Each row comes from the steps of one walk. Every step used is in the known rows, and no mark comes twice. Write the walk behind each row, first mark first.
Known rows:
zisu > mero > kemosof > buno > sufu > situp: [-0.99 -0.73  0.70 -0.06  0.68  0.17 -1.48 -3.15  1.09 -0.80 -0.85  0.67
 -1.72  1.60 -0.94 -0.43 -2.97 -1.05 -0.22 -1.19  1.52  0.73 -0.54]
mero > kemosof > sufu > situp > zisu > buno: [-1.11 -0.09  0.64 -1.68  1.30  1.46 -1.94 -1.87  0.24 -0.35 -0.90  0.93
 -0.67  0.69  1.13  1.37 -3.11 -1.04 -0.43  0.12  1.55  0.79  0.85]
mero > kemosof > sufu: [-0.62 -0.53  0.76 -0.01  0.99  1.61 -1.03  0.63 -0.40  0.14 -0.13  0.62
  0.70  1.44 -0.61  1.04 -0.88 -1.12 -0.02  0.39  0.79  1.46 -0.06]
situp > kemosof > mero: [-1.28  0.01 -0.33 -0.60 -0.13  0.15 -2.00 -0.22  0.30 -1.10 -0.91 -0.55
 -0.36  1.12 -0.03 -0.53 -0.90  0.77  1.25  0.34  1.42 -0.22 -0.70]
sogu > sufu > situp: [ 0.19  0.10 -0.37  0.70  0.04 -0.92  0.46 -1.48 -0.22  0.20 -1.03 -0.42
  0.09 -0.59 -0.20 -2.32  0.09  1.16 -1.87 -1.37  0.09 -0.27  0.11]
mero > kemosof > situp > zisu: [-0.83 -0.76  0.67 -1.32  1.22  0.33 -1.30  0.01  0.65 -0.62  0.40  1.29
 -1.44  0.67  0.93  1.54  0.01 -0.79  0.23 -0.36  1.04  0.12 -0.60]
sogu > sufu > situp > zisu > buno: [-0.10  0.00 -0.08 -1.26  0.09 -1.07 -0.45 -1.99  0.52 -0.19 -1.00  0.05
 -0.46 -1.49  1.63 -1.53 -1.07  0.87 -1.34 -1.11  0.08 -1.01  1.32]
mero > kemosof > buno > sufu > situp: [-0.75 -0.42  0.43  0.44  1.54 -0.33 -1.26 -0.70  0.94  0.07 -1.10  0.23
 -1.76  1.71 -1.22 -1.22 -2.23 -0.74 -0.38 -0.71  1.91  0.95  0.05]
sogu > sufu > situp > zisu > mero > kemosof > buno: [-0.99 -0.54  0.51 -0.93 -0.14 -0.97 -1.02 -3.49  1.88 -1.30 -0.99  1.00
 -1.13  0.21  0.14 -0.58 -1.91  0.11 -0.58 -1.30  0.79  0.17 -1.29]
sufu > situp > zisu > buno: [-0.54  0.40 -0.14 -1.64  0.37 -0.19 -0.99 -2.46  0.60 -0.42 -0.78  0.31
 -1.38 -0.86  1.86  0.24 -2.25  0.02 -0.34 -0.27  0.79 -0.64  0.92]
buno > zisu > mero: [-0.15 -0.79 -0.31 -0.24 -0.28  0.65 -0.47 -4.73  0.13 -0.89  0.08  0.20
  0.28 -0.31 -0.01  0.53 -0.97 -0.37  0.15 -1.10 -0.57 -0.52  0.07]
kemosof > mero: [-0.66 -0.30 -0.18  0.16 -0.42  0.28 -0.38  0.08  0.39 -0.28 -0.92 -0.72
 -0.30  0.82 -0.43 -1.00 -0.97  0.08  0.95  0.17  0.43  0.16 -0.25]
buno > zisu > sufu > situp: [-0.19 -0.25 -0.64 -0.15  1.25  0.73 -0.53 -4.57  0.05 -0.42 -0.88 -0.53
 -0.92 -0.31  0.18 -0.94 -2.23 -0.50 -0.58 -1.04  0.56 -0.33  1.41]
zisu > buno > sufu > situp > kemosof > mero: [-1.30 -0.07 -0.19 -1.05  0.69  0.19 -2.90 -1.80  0.03 -0.81 -1.86 -0.92
 -1.39  0.99  0.62 -1.82 -3.10  0.55  0.31 -0.70  2.24 -0.61  1.23]
zisu > sufu > situp > kemosof: [-0.99  0.43 -0.14 -1.13  1.00  0.30 -1.83 -2.52 -0.04 -1.33 -0.67 -0.10
 -1.21  0.30  0.77 -0.21 -1.88  0.22 -0.26 -0.37  1.82 -0.44  0.26]
zisu > mero > kemosof > buno > sufu: [-0.75 -1.24  1.12 -0.44  0.27  0.18 -1.36 -1.22  1.26 -0.74 -0.13  0.74
 -0.90  1.53 -0.98  0.22 -1.83 -1.36  0.73 -0.72  0.76  0.62 -0.34]
buno > sufu > situp > kemosof > mero > zisu: [-1.46  0.47 -0.09 -0.53  0.83  0.68 -2.49 -2.53  0.21 -0.93 -1.71 -0.17
 -0.92  1.71 -0.87 -2.28 -2.45  0.75 -0.01 -1.11  2.35 -0.02  1.19]
sogu > sufu > situp > zisu > mero > kemosof: [-0.31 -0.28  0.74 -1.13 -0.61 -0.76 -0.52 -3.94  0.47 -1.16 -0.70  1.04
 -0.74 -0.50  1.04 -1.13 -1.13  0.15 -1.51 -1.93  0.29 -0.26 -0.57]
buno > zisu > sufu > situp > kemosof: [-0.83  0.00 -0.80 -0.92  1.58  0.54 -2.17 -4.88 -0.11 -1.21 -0.84 -0.40
 -0.94  0.02  0.48 -0.55 -2.17  0.13 -0.29 -0.91  1.56 -0.73  0.87]
situp > zisu > buno > sufu: [ 0.04 -0.33  0.34 -1.95  0.52 -0.48 -1.04  0.08  0.86 -0.34 -0.27  0.18
 -0.99 -0.78  1.70  0.00 -1.48 -0.48  0.29 -0.47  0.24 -1.12  1.62]
sufu > situp > zisu: [-0.45  0.78 -0.63 -0.83  0.38 -0.47 -0.26 -2.21  0.82 -0.75 -0.78  0.41
 -1.44 -0.54  1.16 -0.09 -1.63  0.43 -0.58 -0.36  0.95 -0.45 -0.78]
situp > zisu > buno: [-0.22  0.03  0.19 -1.93  0.05 -0.14 -0.94 -0.54  0.86 -0.39 -0.03  0.38
 -0.62 -0.86  1.79  0.91 -1.19 -0.33  0.50  0.16  0.00 -0.80  1.15]
zisu > sufu: [-0.09 -0.36  0.39 -0.73  0.38  0.45 -0.20 -0.35  0.20 -0.47  0.02 -0.25
 -0.37 -0.16  0.41  0.00 -0.79 -0.77  0.33  0.01  0.04 -0.12  1.05]
buno > sufu: [ 0.20 -0.18  0.08  0.06  0.52 -0.34 -0.16  0.60  0.07  0.01 -0.24 -0.24
 -0.36  0.17 -0.05 -0.90 -0.34 -0.28 -0.25 -0.67  0.29 -0.33  0.43]

Which walk is each row?
[-1.28 -0.66 -1.07 -0.07  0.43 -0.63 -2.07 -5.97  1.24 -1.61 -1.17 -0.13
  0.03  0.09 -0.94 -0.90 -1.66  1.51 -0.42 -1.58  0.91 -0.72 -1.03] => sogu > sufu > situp > kemosof > buno > zisu > mero
[-0.89  0.46  0.64 -1.54  1.16  0.71 -2.85 -2.85 -0.44 -0.32 -0.81  0.47
 -0.50  0.67  0.18 -1.05 -2.14  0.29 -0.72 -1.21  1.71 -0.48  3.24] => mero > zisu > buno > sufu > situp > kemosof
[-0.75 -0.08 -0.55  0.61  1.30 -0.48 -0.70 -1.01  1.32 -0.16 -1.16 -0.36
 -1.51  0.91 -1.01 -1.14 -2.22  0.13 -0.22 -0.43  1.52  0.20 -0.53] => kemosof > buno > sufu > situp
[-1.61  0.39  0.32 -1.45  0.26  1.26 -3.07 -3.24 -0.05 -0.66 -1.55 -0.07
 -0.48  1.28 -0.10 -1.06 -2.83  0.61  0.50 -0.38  1.81  0.28  2.47] => sufu > situp > kemosof > mero > zisu > buno
[-0.05  0.37 -0.49 -0.50  0.05 -1.34  0.26 -1.69  0.70 -0.48 -1.00  0.10
 -0.62 -1.17  0.95 -1.83 -0.46  1.25 -1.54 -1.24  0.36 -0.73 -0.45] => sogu > sufu > situp > zisu
[-1.56  0.48 -0.79 -0.21  1.04 -0.42 -2.14 -1.81  1.18 -1.06 -0.96  0.03
 -1.20  1.04 -0.69  0.26 -1.85  0.97  0.34  0.31  2.21  0.20 -1.43] => sufu > situp > kemosof > buno
[-0.80 -0.45  0.87 -1.03 -0.31  1.47 -1.40 -1.07  0.24  0.20 -0.85 -0.11
  0.33  0.93 -0.36 -0.93 -1.76 -0.42  1.08 -0.03  0.04  0.45  3.24] => kemosof > mero > zisu > buno
[-0.93 -0.40 -0.38 -1.10  0.98  0.03 -0.65 -0.16  1.01 -0.84  0.43  0.71
 -1.22 -0.08  1.14  1.69  0.03  0.06  0.46 -0.26  0.62 -0.72 -1.22] => kemosof > situp > zisu
[-1.20  0.64  0.39 -1.52  1.06  1.13 -2.20 -3.51 -0.11 -1.15 -0.58  0.52
 -0.59  0.67  0.01 -0.45 -1.93  0.06 -0.32 -0.58  1.62  0.06  2.01] => mero > zisu > sufu > situp > kemosof
[-1.57  0.16 -0.37 -1.00  0.62  0.60 -2.27 -2.44  0.37 -1.60 -1.57 -0.88
 -1.48  1.03  0.46 -1.26 -2.82  0.42  0.68 -0.13  2.20 -0.15  0.06] => zisu > sufu > situp > kemosof > mero
[-0.33 -0.07  0.25 -1.88  0.43 -0.01 -0.42 -0.62  1.16 -1.12  0.01  0.27
 -0.98 -0.67  1.64  0.51 -1.33 -0.67  0.55  0.15  0.20 -0.74  0.46] => situp > zisu > sufu
[-0.86 -0.89  0.10 -0.14  1.93  0.75 -1.65 -3.81  1.17 -0.24 -1.01  0.05
 -1.54  1.01 -0.89 -0.65 -3.03 -1.43  0.14 -0.52  1.38  0.89  1.26] => mero > kemosof > buno > zisu > sufu > situp
[-0.15 -0.18  1.07 -1.16  0.13  1.13 -0.99 -1.11 -0.15  0.56  0.09  0.57
  0.62  0.06 -0.03  0.13 -0.72 -0.61  0.13 -0.24 -0.43  0.27  3.48] => mero > zisu > buno
[-0.91 -0.91  0.88 -1.61  0.30 -0.28 -1.60 -1.53  2.20 -1.46 -0.13  1.19
 -1.61  1.05  0.12  0.84 -2.31 -1.24  1.01 -0.65  1.03  0.12 -0.95] => situp > zisu > mero > kemosof > buno > sufu
[-0.86  0.80 -0.62 -0.47  0.59 -0.12 -1.69 -2.21 -0.29 -0.87 -0.65  0.05
 -0.75  0.39  0.28 -0.19 -1.04  1.00 -0.59 -0.33  1.74 -0.20 -0.78] => sufu > situp > kemosof
[-1.18 -0.80 -0.04 -1.59  0.12  0.44 -0.88 -2.60  1.12 -1.88  0.59  1.09
 -1.17 -0.10  1.39  2.59 -0.75 -0.16  0.68 -0.74  0.28 -0.82 -1.76] => kemosof > situp > zisu > mero
[-0.84 -0.10  0.43 -0.21 -0.32  1.12 -0.68 -0.74  0.35 -0.03 -0.85 -0.02
  0.29  1.16 -1.10 -1.17 -1.11 -0.02  0.85  0.00  0.22  0.65  1.51] => kemosof > mero > zisu
[-1.14 -0.61  0.91 -1.66  0.14  1.51 -1.37 -2.06  0.64 -1.51  0.10  1.50
  0.06  0.93  0.79  2.49 -2.05 -1.24  0.46  0.01  0.66  0.75 -1.25] => situp > zisu > mero > kemosof > sufu
[-1.05 -0.71  0.04 -1.85  1.41  0.60 -0.88 -0.43  1.25 -1.31  0.43  0.46
 -1.58 -0.24  1.57  1.75 -0.86 -0.68  0.74 -0.16  0.67 -0.81 -0.15] => kemosof > situp > zisu > sufu
[-0.35  0.10 -0.04 -0.37  0.71  0.46 -0.30 -2.32  0.00 -0.52 -0.70 -0.27
 -1.15 -0.08  0.53 -0.76 -1.90 -0.39 -0.54 -0.41  0.82  0.01  0.76] => zisu > sufu > situp
[-0.73 -1.03  0.17 -1.84  1.44  0.08 -1.51  0.21  0.93 -0.55  0.19  0.45
 -1.57 -0.26  1.81  1.18 -1.07 -0.54  0.41 -0.76  0.71 -1.14  1.04] => kemosof > situp > zisu > buno > sufu
[-1.40 -0.27  0.51 -1.32  0.17 -0.08 -1.53 -4.04  1.95 -1.49 -0.70  1.28
 -2.00  0.91  0.33  1.14 -3.17 -0.73  0.36 -0.44  1.46  0.57 -1.53] => sufu > situp > zisu > mero > kemosof > buno
[-1.43 -0.21 -1.03 -0.76  1.19  0.87 -2.51 -4.81  0.33 -1.42 -1.79 -1.14
 -1.27  0.79  0.12 -1.49 -3.10  0.27  0.65 -0.67  1.98 -0.52  0.63] => buno > zisu > sufu > situp > kemosof > mero
[-0.91  0.19 -0.76 -0.56  1.31 -0.98 -0.84 -1.22  2.32 -0.79 -1.17  0.14
 -2.17  0.37  0.11 -0.51 -2.79  0.19  0.09 -0.39  1.81 -0.38 -1.09] => kemosof > buno > sufu > situp > zisu
[-0.27 -0.71  1.28 -0.62 -0.71  0.64 -0.82 -2.21 -0.24 -0.69  0.26  1.00
 -0.22  0.68  0.07  0.67 -0.68 -1.08  0.03 -0.80  0.09  0.61 -0.08] => zisu > mero > kemosof
[-1.23 -0.05  0.30 -1.10  0.04  0.38 -2.55 -2.75 -0.11 -0.41 -1.82 -0.37
  0.42  0.63 -0.39 -2.77 -1.59  1.48 -0.47 -1.21  1.07 -0.10  2.87] => sogu > sufu > situp > kemosof > mero > zisu > buno
[ 0.19 -0.61  0.52 -0.72  0.49  0.10 -0.84  0.37 -0.08  0.33 -0.19 -0.29
 -0.29 -0.16  0.70 -0.60 -0.97 -0.60 -0.03 -0.61  0.05 -0.52  2.18] => zisu > buno > sufu
